Each row was made from one walk, in order. Every step used is in the known rows, and no mark comes twice. Write each row's walk.
Known rows:
F A: [  4   0  -8 -12  -6  -7 -18   3 -18  -2 -13 -13  29   4  -8   1  14 -13
  11  -8   0  11  10]
A F: [ 12 -10   1  -9   1  11   5   7   5  -1 -19  -6 -24  -4  -4 -12 -14  -3
   6  -4  12  -8  16]
A F J T: [  4  -8  16 -10 -13  -6  -1  16  -8  -8 -29 -19 -27   2  -2 -34   0 -11
   7  -9  -6 -29  33]
J T L W E: [ 16  13  -3  12  -3 -58  -1  -1   4 -15 -12   6 -37  36   3  24  13 -11
 -16  -1  15 -30  19]
F L W: [  5   3  10  -8  -8 -31  -1   7  -8  -9  -2  -2  14  17  -4   5   8 -13
  -6  23  18  -6  -4]
J T: [ 16   2   2   5  -7 -22  -2  -4  -2 -11 -20  -6 -27  16  -2  -5   5   4
   4 -12 -12 -11   8]
L W P: [ 36  15  -6  -2  -4 -32   0  -2   6 -11  15 -14 -27  -9   3  29  -9  -9
   4  -6  22  -9  20]
E W: [  0   4   9  16  -1  -1   3  -2 -11   5 -11   3 -23   3  -3  17   1  -3
  10   5  23   6  11]
U W J T L F: [ 54  12  -2  14  -7 -66   7  18   5  -5  -4 -23 -36  28  -9  10  23 -11
  -2  27   1 -44  33]
B E W J T L: [ 13  17  22  13  -7 -48   3   8 -14   2 -15  11 -41  18  -4  18  14  13
  -3  16  24 -33  30]
U W L F J T: [ 39  18   3   5 -15 -63 -11  23  -9  -8  -1 -29 -21  14   3   2  19 -15
   2  43   3 -40  22]
J W P B: [ 19  17   4   1  -8  -8 -24   5  -2 -25   8 -17 -33  -6   6  -2  -5 -32
  -6  10  25  -8  44]
P B E: [ -1   1  20  -9  -3 -12 -19  13 -18 -18   7   8  -8  -8   9 -31 -13 -13
   7   7  22  -8  11]
E W J T: [ 16   9  16  11 -10 -28   5   4 -19   5 -23 -19 -47  11  -7  19  12  -6
  16   7  10 -14  35]
J W: [ -3  12   5   8   1   1  -2  -5   0  -3 -10   4  -5  11  -2   3   5 -18
  -4  25  14 -13  25]
J W L T: [ 25  17   6  -4  -6 -26  -5  -7 -10 -15 -24  -7   7  24   5  25  14  -5
 -15  51  16 -18  17]
P B E W J T: [ 13   8  33   1 -12 -36 -16  15 -33 -15 -14  -8 -48   2   3 -17  -2 -18
  21  12  29 -20  40]
B E W: [  2  14  17  12   0 -11   0  -1 -16   4  -3  19 -21  -3   1  10  -8   9
  15  19  35 -13  10]
P B E W L T: [ 25   8  29  -6  -9 -35 -19  10 -36 -25 -15   0 -13   6  13   0  -4  -5
   8  33  42  -7  13]
U W L F: [ 44  16  -8   6  -4 -48  -6  15   2  -1   8 -18 -17   8   2  20   7  -9
   1  48  18 -23   8]
U W P: [ 45  17 -24   9  -4 -15  -8   9   2  -7  17 -12 -41  -4   6  16   3  -3
   2  13  20 -12  15]
B E W L T: [ 27  19  17   2  -6 -36  -2  -3 -26  -7 -15  10  -8   9   7  31   0  21
   5  42  36 -18   3]

Write each row's walk:
[ 22  23   7  11  -5 -17  -7  -1  -9  -3  13   6 -41 -15   4  25 -13  13
  10   9  38 -14  19]  B E W P
[-15  20  -3   7   0   1 -13  -7  -4  -3   6   1 -18  11   6  17   0 -32
  -5  39  27 -27  32]  J W E
[  1   3  17   6  -6 -39   2  17  14  -6  16 -11  27   9  -6  -4  13 -10
 -21   4 -10 -25  15]  T L F J
[ 10  -4  19  -5  -9 -37   7  19  -1 -11 -31  -8 -28  19  -3 -19   9 -15
  -7 -10   8 -36  38]  A F J T L W
[  0  -7  15  -5 -11 -19   1  21   1 -10 -30  -8 -24  16  -3 -26  11  -5
 -13 -13  -5 -30  31]  A F J T L
[ 33  10  20  19 -10 -58  10   7  -1  -1 -16 -24 -39  21 -15  28  15  -5
   2   8   7 -27  38]  E W J T L F
[ 15  15  44  -1 -19 -61 -27  24 -31 -23  -4 -20 -28  -1   7 -19  -2 -24
  15  26  25 -32  37]  P B E W L F J T
[ 34  -5  11 -22 -13 -24 -15  22  -5 -28  -7 -25 -34  -1  -1 -13 -15 -29
  -1   5  38  -8  30]  A F L W P B
[ 29   7  24 -13 -16 -52 -14  29  -8 -32 -11 -12 -51   2   6 -28  -6 -20
  -5 -11  28 -43  55]  A F J T L W P B E
[ 26  13   5  -9  -8 -17 -27  12  -8 -26  26 -10 -32 -23  11  -9 -19  -8
   1  -4  25  -9  22]  W P B E
[ -1   4  28   4  -4 -13 -16  11 -27 -14  -2  10 -26  -5   7 -19 -12 -17
  17  11  40  -3  19]  P B E W
[ 35  16  10 -10  -6 -42 -15   8  -9 -25  21  -8 -33 -16  10   3 -20 -22
  11   0  39 -16  29]  L W P B E
[ 17   5   7  -5 -11 -30   2   6  -9  -1 -13 -24 -29   9  -5   2  12  -3
   5   2 -15 -23  27]  W J T
[ 32  19  27  16  -8 -66   6   7  -4  -2  -6  -5 -36  15 -11  21   6   8
   4  21  20 -44  35]  B E W J T L F
[  8  -1   5 -16  -7 -17  -4  12  -6  -9  -9 -10 -21  12  -1   4 -11 -26
  -1  28  38 -24  19]  A F L W E
[ 31   6   1 -13  -7 -30  -3  -2 -11 -13 -16 -13  14  15   8  26  10  15
 -12  29   2  -5  -9]  W L T
[ 12   5  20 -18 -12 -11  -2  13 -16 -12 -32 -21   3  10   3  -9   7 -17
  -8  42  15 -35  41]  A F J W L T
[ 31   9  37   9 -11 -66 -11  19 -15 -21  -6 -13 -40  12  -4  -8   0 -17
   7  13  26 -32  44]  P B E W J T L F
[ 23  15 -14   2  -3 -28  -9  15  -8   4  -3  -1 -23  11   9  17  17  -2
  -6  43  23 -11   0]  U W L
[ 43  16  10   4  -9 -71 -14   9   1 -35  -4   3 -52  18   5   3   2  -5
 -12 -14  24 -27  30]  J T L W P B E
[ 19  23  10  -1  -7 -15 -26   6  -6 -26  14  -5 -35 -10   8  -5 -12 -24
  -3  20  35 -21  44]  J W P B E
[ 15   7  10 -10  -3 -35  11   6  -8   6   2 -16  -8  -1  -3  17   5 -19
  10  16  13 -19  27]  L W J
[ 31   2   0  -6  -6 -31 -13   2  -3  -7   1 -34  34  -1 -17   4   0 -19
  21   0  -5  -4  17]  L F A
[  1  13   8   7  -5 -19  -7   5 -14   7 -13   0 -26   5   3  35  10   2
  -3  24  29   6   7]  E W L
[ 21   2   5  11   1 -39   7   5  24  -7   9  -5  10  14 -10  12   5   1
 -19   2  -3 -15   4]  T L F
[ 10   8  32   5 -10 -48 -14  19 -24 -17 -15   3 -45  15   3 -10   9 -11
   0   8  31 -21  38]  P B E W J T L
